Each row comes from the steps of one path. Every step used is in the known rows, and no mark comes twice. Write the path behind each row, first mark first.
Known rows:
dobupal/ketif/rero/nurusu/sifi/pifu/lanage: [ 46 -43  71 -20 -17 -12  23  33 -44  -1   3 -24   6 -41   8 -19   6  11
   4  48  41   3  46  19  13 -37   4 -22 -58 -25 -23  21  14  -1  25 -40
 -31]
vebeg/lanage/dobupal/ketif/rero/nurusu/sifi: [  4 -41  84  -7 -28  -2 -14  25  -5  -3   7 -33   6 -42 -16  -7  15  10
 -19  -1  10 -33  27   5  55 -38  -7   4 -49 -26   1 -45  19 -14  21   4
 -76]
vebeg/sifi/pifu/ketif/dobupal/nurusu: [-16 -71  23 -27   2  19  52 -17 -28  -3   8  25  28 -37  -5  25  10   4
  32  68  58 -15  36 -23 -10 -35  21  13  -9  -6 -30   4  22   3   8  14
  -5]
vebeg/lanage/dobupal/nurusu/sifi/ketif: [ 17 -42  58  24 -16 -10  13  12  24  -3 -30 -18  14 -59 -43  21  16   2
 -24  21 -29 -40  12 -34  28 -36   7 -11 -10 -12   6 -42  -2  -8  33  -6
 -37]
rero/nurusu/pifu/ketif/vebeg/sifi: [-13 -60  55 -30   7  18  19  -3 -27 -14  17  17  30  11 -11   4   2  27
  10  45  42   7  43  -2  16  -6 -26  47  -1   7 -27   2  39   0 -22  33
 -41]
rero/ketif/dobupal/nurusu/vebeg/lede: [-10 -22  25 -29  19 -23  28  24 -53 -27   5 -11  -8 -21  -3  26   2  25
 -16  26  10 -18  26 -21  20 -11  -1  10 -18   2 -63 -38   8  18  17  20
 -57]
pifu/lanage: [ 16   8   7  21  -2  -9  13   1   4  -2  15  -3   2   1 -10   7 -26  14
  -9  22  -1   8  15   1  -2  -1  13 -28 -28  -3  -3  15 -11   7 -21 -20
   7]
dobupal/nurusu/sifi/vebeg: [ 42 -15  35 -15   6 -40   5  18 -19 -10 -17  -1  22 -47 -10  14   0  -7
  -3  31 -26  -6  -4 -19  22   3   9   0  -4 -22 -18 -16   7  20  16   2
  -3]
sifi/ketif/rero: [ 18  -1   0  -8 -16 -18  -8 -12 -10   3 -32 -25  -9 -12  10 -13  25 -13
  -3  41  41  -3  25  48 -23 -37  -9  21 -11 -28   1  15  -6 -24  45 -42
 -20]
vebeg/lanage/rero/nurusu/dobupal: [ -5  -6  43  22 -13  39   0  19  21  -4  45 -14 -39 -29  -4 -42  12  -9
 -17   6 -23   8  -4 -35  40   9  18 -10 -38   4  24 -37  12  11   2  17
 -49]
dobupal/ketif/vebeg/sifi/pifu: [ 12 -70   4  -6 -12  -4  33  -6 -59  11 -14   4  53 -21   5  13  14   6
  18  16  63  -1  21  10   5 -61 -11  -2   4   8 -24  20  42 -11  20 -10
 -10]
pifu/nurusu/rero: [ 28  21  37 -11  -8  -3   5  27  21   3  11  -7   1  -4  10 -14 -11 -25
 -22  31  -7  38  47  20   6  29  13  16 -24 -34 -10   6  -4 -13   2  13
 -24]
ketif/vebeg/lanage/rero/nurusu/sifi/pifu: [ 29 -46  36  15 -27  10   2  30 -18   1   1  -4 -17 -62 -15 -35  35  -2
  -7  26  -9   1  24 -15  62 -17 -51 -14  -5 -15  -7 -17  36  21 -16 -12
 -61]
sifi/ketif/vebeg/lanage/rero/nurusu: [ 25 -34  15  33 -32  -3  -5   5 -15   1 -26 -27 -37 -32   3 -27  30   1
  -3  35  12  -4  24   9  37 -24 -12   3 -21  -2   5 -18   3  -4   2  -4
 -68]
vebeg/sifi: [-11 -11  -6  -2   5  14   7 -21 -11  10  18  14  30 -13 -20  -3  -1   6
  15   6  -5   8   5   2  -9 -22 -11  12  -1   9  -7 -20  10  13 -10  -2
   0]
ketif/dobupal/nurusu/pifu/lanage/vebeg: [  6 -54  62 -17   5 -10  58   6  15 -41  17  12 -12 -37   3   1  -1   7
 -44  54  31   3  18 -28  50  22  13   3 -25 -21 -18 -16   2   2  11  -9
  -4]
lanage/vebeg: [ -5 -11  -2   2  -3 -10   6  -5  -9 -11  10   5 -12  -9  10  -3  12  -2
 -23  -4   2   9 -12  -6  25   4 -19   6  15 -12   0 -15  -2  -2  -3   0
 -10]
sifi/pifu/nurusu/vebeg/lanage/rero/ketif/dobupal: [  0 -20  19   1 -15  28  41  33 -22 -15  41 -21 -58 -44  -3  -7  45  -1
 -12  83  23  12  51  -2  59 -17 -28 -11 -13 -32 -37 -13  19  -2  -2 -28
 -71]
pifu/lanage/dobupal: [  9  -5  25  43 -28  -4  16   6  15   1  14 -19  -4  -3 -22  20 -12  20
 -19  19   5   6  23 -18  10 -14 -10 -18 -18  -4   8   7  11   2 -31 -11
 -15]
nurusu/dobupal/ketif/rero: [ -4  -7  44 -26  -3  -1  -1   7 -13   4  11 -27  25   8  25  -7   0 -16
 -18   6  56   0   5  20  -1 -19  22  19 -35 -24   9  21  23 -42  68  -5
 -26]
rero/ketif/vebeg/lanage/pifu: [-37 -45   1  16 -20  21   5   4 -20 -40  23 -29 -27  -9  -8   2  18  21
 -21  11   5 -27  35 -17  59 -52 -38  -4   8   4 -13 -17  21 -12 -19  -1
 -67]
lanage/pifu/ketif/vebeg: [-29 -38   9   2 -17   5   8  -1 -24 -18  13  -3  21  20  10  24  -2  14
 -10  27  45  -2  50  -4  30 -18 -47  39  24 -15  -4  31  32 -18 -23  17
 -41]
ketif/dobupal: [-18 -20  -2 -20  -7   7  -3  -8   1  -1  -7  12  -7  -6   4   6  13   5
   4   9  33  -9   6   7   8   1  -9  23 -12  -4  -5  -8  11 -17   2  10
 -20]
lanage/dobupal/nurusu/rero: [ 30 -11  63  20 -30   3  19  25  17   0  -6 -26   9 -24 -10  -2   7 -23
 -37  17 -18  11  20 -22  21   8  12  13  -3 -20   1  -8  15  -7  20   8
 -28]
vebeg/sifi/pifu/nurusu/rero: [ 30 -18  25 -12 -14  17  36  13   0   9  24  14  19 -39 -10 -22   8 -26
   2  56   4  44  60  13 -10 -15   2   3 -11 -22 -26   2  19  10  -1 -13
 -10]
rero/ketif/dobupal: [-37 -25   0 -22  -3  28   1  -6 -26  -9  -7 -21 -35   6   9   5  32  23
   8  19  31 -10  13  -4   4 -27 -14  26  -7   7 -20  -8   7 -40   1   2
 -49]
pifu/nurusu: [  7  -3  26 -11   3 -17   6  11  20  -3  10  -1 -12   0  14   4 -11  -4
   3  24   9  12  34  -4  12  23  12   7 -15 -15  -2  -1  -6   9  -6  33
  -4]
sifi/ketif/dobupal/nurusu/pifu/lanage/vebeg/lede: [  7 -65  45 -19   6 -41  73   8 -11 -41 -20  11  -6 -49  -4  10  -2  18
 -51  62  34  -7  47 -19   7 -28  24   3 -44  -7 -40 -34 -17   1  25 -20
 -24]
nurusu/dobupal/ketif/vebeg: [  1 -32  34  -9  -5 -11  -2  12 -28   6  -8 -14  42  23  24  17  -6   0
 -15 -11  59  -2  -3  -5  18  -5   9  18 -12  -1   6  30  39 -44  45  32
 -32]
pifu/ketif: [-17   3   6  -4   9   7   6  -5 -14   2   6   1  15  22   1  24 -13  10
   4  24  18   1  19   2 -13  -5   7  10   0 -10  -5  24  -5 -21 -12   5
 -11]
nurusu/pifu/lanage/vebeg: [  7 -17  34   4   5  -2  45   8   6 -30  30   8  -8 -10 -10  -6  -5  14
 -50  34   2  22  13  -8  31   7 -11 -11  -6 -14 -11  -1  -4   0 -11 -38
   2]

Write each row's path:
[ -3 -36  30 -21  -1  -8  13  -1   7  -9 -14   5  -4 -26  12   9   6  -4
   3  19  28 -20   5 -18  20  16  24  15 -21  -7  -8 -16   4   3  23  30
  -6]	ketif/dobupal/nurusu
[ 34 -62  54  25 -38 -19  30  31 -37  11 -23 -22  46 -23 -17  36   6  25
 -21  25  49   3  43 -14  31 -49 -41 -17  -6 -14 -11  38  50 -30   3 -27
 -39]	nurusu/sifi/pifu/lanage/dobupal/ketif/vebeg
[ 48 -22  55  -9 -18 -11   7  27 -17  -9  14  -9 -20 -48  -8 -31   9   7
   2  56  18   9  44  13  12 -19 -24 -22 -43 -33 -18  13  18  27  -3 -39
 -24]	ketif/rero/nurusu/sifi/pifu/lanage
[ 22 -12  20 -28  -3 -33  21  35 -62 -23  28   5  -4 -21   3   3   0   7
   0  56  45  -1  61  25  -3 -22 -12  -5 -22 -31 -59   7  21  47  -5  -7
 -46]	sifi/pifu/ketif/rero/nurusu/vebeg/lede
[ 24  -2  48  20 -35 -12 -16  27   6 -24  44 -18 -30 -35 -23  -7  17  -2
 -28  18   9 -24  17  16  68   4 -22 -10 -23 -40  -9 -42  27  38  -7   3
 -64]	ketif/rero/nurusu/vebeg/lanage/dobupal
[-11 -48  47 -26 -18  42  19  20 -36  15   2   5 -17 -34   4 -15  48  12
  20  64  31  22  48 -15  15 -14 -50  41 -11 -18 -14   8  32 -23 -13  -8
 -65]	lanage/rero/nurusu/sifi/pifu/ketif/dobupal
[ 39  -9  53 -26  -9 -23  -5  30 -47  -8  15 -23   2  -7  25  -9  10  -2
  -4  20  44   1  16  43  38  12   3  15 -31 -28 -27  -1  16   7  41  -3
 -44]	dobupal/ketif/rero/nurusu/vebeg
[ 56 -36  45  -5 -17  -9  41  21 -67  -3  44 -10  19 -42  -3 -11   3   9
  10  67  56  16  42  38  22 -36   6 -25 -49 -19 -46  12  28  37  18 -47
 -25]	dobupal/ketif/rero/nurusu/vebeg/sifi/pifu/lanage
[ 18  12 -18  31 -20  -9   9  -2  -8  -7  16 -15 -18 -44 -13 -14  12 -14
 -14  35 -25   4   0   7  33 -30   8 -30 -17 -19  -2 -22  -1  13 -19 -41
 -24]	sifi/vebeg/lanage/rero
[ -5  -5  45  14   2  47  50  16 -15 -13  26 -47 -35   4 -12 -26  18  24
 -29  69 -15  43  39 -14   8 -29 -27   3 -12   4 -14  16   2 -26  -7 -70
 -35]	nurusu/pifu/lanage/rero/ketif
[ 17  -5  31  13  -4   4  21  14   2  -8  29   4  -4 -54 -16  -4  12 -17
 -30  41  -5  -8   3  -7  72  25  -1  -5 -19 -31 -12 -39   7  21  17 -11
 -36]	ketif/dobupal/nurusu/vebeg/lanage/rero
[ 21 -42  28  41 -49  27  36  10 -44   3  12 -40  10 -17 -34   4  26  21
 -21  62  26  33  60  -3   6 -76 -52  -7   3  -8 -32  29  54 -23 -28 -45
 -71]	nurusu/rero/ketif/vebeg/sifi/pifu/lanage/dobupal
[-14 -19  -4  12  -5   1  -9  -1 -23 -20   1 -29 -18   3  -9  10   4  22
 -11   8   8 -30   8  -2  36 -37  -9 -19  -4   2 -17  -9   4 -20 -11   3
 -55]	rero/ketif/vebeg/lanage
[ 33 -28  26 -11  -3 -25  19   9 -19  -5 -30   3   3 -32   3  23  24  -5
  -6  52  38 -15   7   9  20  15   8  20  -4 -19 -23  -7   4  -6  53  -4
 -21]	sifi/ketif/dobupal/nurusu/vebeg
[-24 -50  68 -29   2  51  48  14 -10 -21  -2 -35 -41 -23   9 -25  51   6
 -17  67  10  14  29 -36  31 -13 -17  47  -2   0 -19 -17  17 -31  38 -21
 -47]	lanage/rero/ketif/dobupal/nurusu/pifu
[  5  -3  -3  35 -18  -1  -7  -2  -1   4   5 -11   0 -19  -7 -15   3  -9
 -23  12  -1   1  10   9  48 -12 -30  -4  -3 -16  11  -9  14  -1 -14 -15
 -40]	ketif/vebeg/lanage/rero
[ 23 -57  59 -14  -1  -7  58   7  16 -23 -27  -3  -8 -33  -8   6   5   7
 -21  83  41 -11  37  -8   0 -10  36   3 -41  -5 -18   6  -8 -17  43 -30
  -2]	sifi/ketif/dobupal/nurusu/pifu/lanage
[ 37   2  45  -1  -4  -3  14  22   5  -1  -6 -12  15 -23   4 -15  -8 -30
 -26  20 -22  15  11  -1   7  21  33   2 -14 -20  -9  -2  -5  -3  30  -2
  -8]	dobupal/nurusu/rero
[-36 -13   6  -7 -14  46   7  -5 -31   6  -3 -36 -45  -2  12 -17  49  13
   1  38  18  20  20  -6  12 -29 -43  44  -5   1  -8  -6  13 -48   2 -22
 -67]	lanage/rero/ketif/dobupal
[ 16 -22  14 -12  -1   9  15  17 -15   5  -9  12  14 -36 -18  -5  22  -1
   2  14  -8   3  10 -12   1 -20 -34  -9  16 -10 -12   7  22   2   8 -31
  -1]	nurusu/sifi/pifu
[  7  -9  26 -23  -7 -13   2   0 -28   5  -8 -26  20   1  26  -6   1 -10
  -5  11  49  -5  17  39   3 -30  13  13 -28 -26  -5  15   4 -29  46 -21
 -17]	dobupal/ketif/rero
[ 31 -25  68   1  14  -5  55  21  24 -30  16  -2   6 -19 -16  -2 -25   4
 -28  52  -5   4  22 -27  17  16  38 -23 -28  -5 -11   7  -7  22  17 -18
  25]	dobupal/nurusu/pifu/lanage
[ 32 -35  15  -5  -7  12  27  17 -42  -6  37  22  -1 -43 -20 -12  29   6
  23  32  10  12  11  -6  21  -4 -20 -12   6   8 -39 -19  37  58  -7  -4
 -12]	rero/nurusu/vebeg/sifi/pifu
[ 14 -58  37 -15   4 -45  56  19 -30 -22   2  28  13 -77 -11  12  -8  17
 -35  38  11  -6  40 -39  24 -24 -10 -23 -35 -21 -44 -31   6  32  -6  -8
 -24]	ketif/dobupal/nurusu/sifi/pifu/lanage/vebeg/lede
[-42 -15   2   8 -13  47  11  -8 -14  -6  16 -32 -47 -22  -6 -17  37  12
  -8  31   1  -7  16  -5  32 -43 -19   7 -22  -2  -7 -31  -1 -38 -10 -27
 -75]	vebeg/lanage/rero/ketif/dobupal
[ 15 -29  50 -29 -14 -12  -4  14 -32  -4  -4 -32 -11  -7  36 -21   9  -2
   9  11  48  -7  21  27  15 -16  26  15 -45 -13 -10  -3   4  -9  38  10
 -35]	dobupal/ketif/rero/nurusu
[  9 -32  49  18 -21  -7  18  11  18  -7  -7 -22  -4 -20  -6  18   8  -4
  -9   7  -2 -14   5 -46  27   0   9   4   5  -4   7 -17  14  16  13  30
  -7]	lanage/dobupal/nurusu
[-40 -49   4  -1 -12  20  13 -23 -33  -9  30  10  51   8  -8  22  -4  22
   5  34  41   7  55  -2  22 -41 -59  51  24  -5 -12  10  43  -7 -31  16
 -43]	lanage/pifu/ketif/vebeg/sifi
[ 12 -34  70  -3  -3  19  60  14  19 -14  13  -8 -12 -35  -5 -19   4   0
 -31  77  15  22  37 -23  33  14   3  16 -35 -15  -6  -2   9  -2  15 -33
 -12]	ketif/dobupal/nurusu/pifu/lanage/rero
[-27 -25  -1  17 -15  23  14   3  21 -32  40   5 -10 -31 -19  -8  -1  -2
 -20  -1 -20 -24  21 -15  42 -30  -4 -21  -8  -2   5 -33   2  15 -17 -12
 -19]	vebeg/lanage/pifu
[ 20 -62  23  32 -39 -46  53  29 -47  -5 -18 -20  33 -17  -5  40 -16  29
 -22  15  61  -9  60 -15   6 -78  -2 -39 -27   6 -31  24  36   3 -13  -7
 -37]	sifi/pifu/lanage/dobupal/ketif/vebeg/lede
[ 10 -36  69  -4 -21 -23  37  11  16 -50  19 -25   4 -39 -25  24   1 -12
 -39  86  32 -38  43  -5  43 -42  33  -7 -23 -58 -19 -11  20   4  13 -18
 -31]	sifi/vebeg/lanage/dobupal/nurusu/pifu/ketif/rero
[ -1 -43  24 -10 -16  43  37   7 -60  11  42  18  -1 -37  -8  -6  46  11
  25  80  47  35  44   3  25 -13 -50  37   0 -13 -37  -4  47  12 -20 -13
 -59]	lanage/rero/nurusu/vebeg/sifi/pifu/ketif/dobupal
[ 16  -9  33 -20 -14  -9 -21   5  -5 -11   7 -17 -34 -12  20 -32  14  -4
   9  17  24  -2  18  21  13   4  -3  17 -30 -20  -6  -9   7  19   9  12
 -29]	ketif/rero/nurusu
[ 10 -17  55  -2 -34 -23 -22  14 -14 -19  19 -22  -7 -41 -27  17  11  13
 -10  53  14 -28  41  11  44 -39 -15   8 -36 -54 -14 -24  24   2 -29   3
 -81]	pifu/ketif/rero/nurusu/sifi/vebeg/lanage/dobupal
[ 50 -48  65  41 -50   1  45  38 -30 -15 -11 -63 -16 -23  -7  11  17   6
 -38  69  26  15  56 -31  27 -40 -10 -23  -3 -20 -29  39  36 -17   4 -25
 -57]	sifi/pifu/lanage/dobupal/nurusu/rero/ketif/vebeg
[ -5 -33  67 -28  24  10  49  16   7 -25   5   0  21   4  -3  16 -12   2
 -15  54  15  -6  27 -26   6  12  33  13  -1 -11 -16  12  -1  -7  23   7
   8]	dobupal/nurusu/pifu/ketif
[  3  15  17  -4  -7  31   2  16 -27  -1   2 -37 -16  11  -1 -16  20  -2
 -21  20 -19  25  20  12  -9 -21  -4  14  -4  -5 -21   7  -1 -45  10 -27
 -52]	nurusu/rero/ketif
[  5 -34  27 -15 -11  28  46   9 -36 -11  34 -14 -20 -35   5 -22  38  -8
 -16  63   5  53  56  -3  14 -40 -25  14   7 -23 -42 -11  13 -15  -5 -18
 -52]	lanage/vebeg/sifi/pifu/nurusu/rero/ketif
[-16 -22  -7  -2   6   3  11 -27 -21  -2  26  21  19 -22  -8  -4  10   5
  -8   1  -2  17  -7  -4  19 -16 -29  17  14  -1  -8 -35   8   8 -13   0
 -10]	lanage/vebeg/sifi
[-14 -14  12  36 -26   7   3   2  30 -10  17 -10  -8 -23 -33  13   2   4
 -20  -9 -11 -31   4 -18  34 -25   2 -27  -7  -3  12 -33   8   3 -20   2
 -26]	vebeg/lanage/dobupal
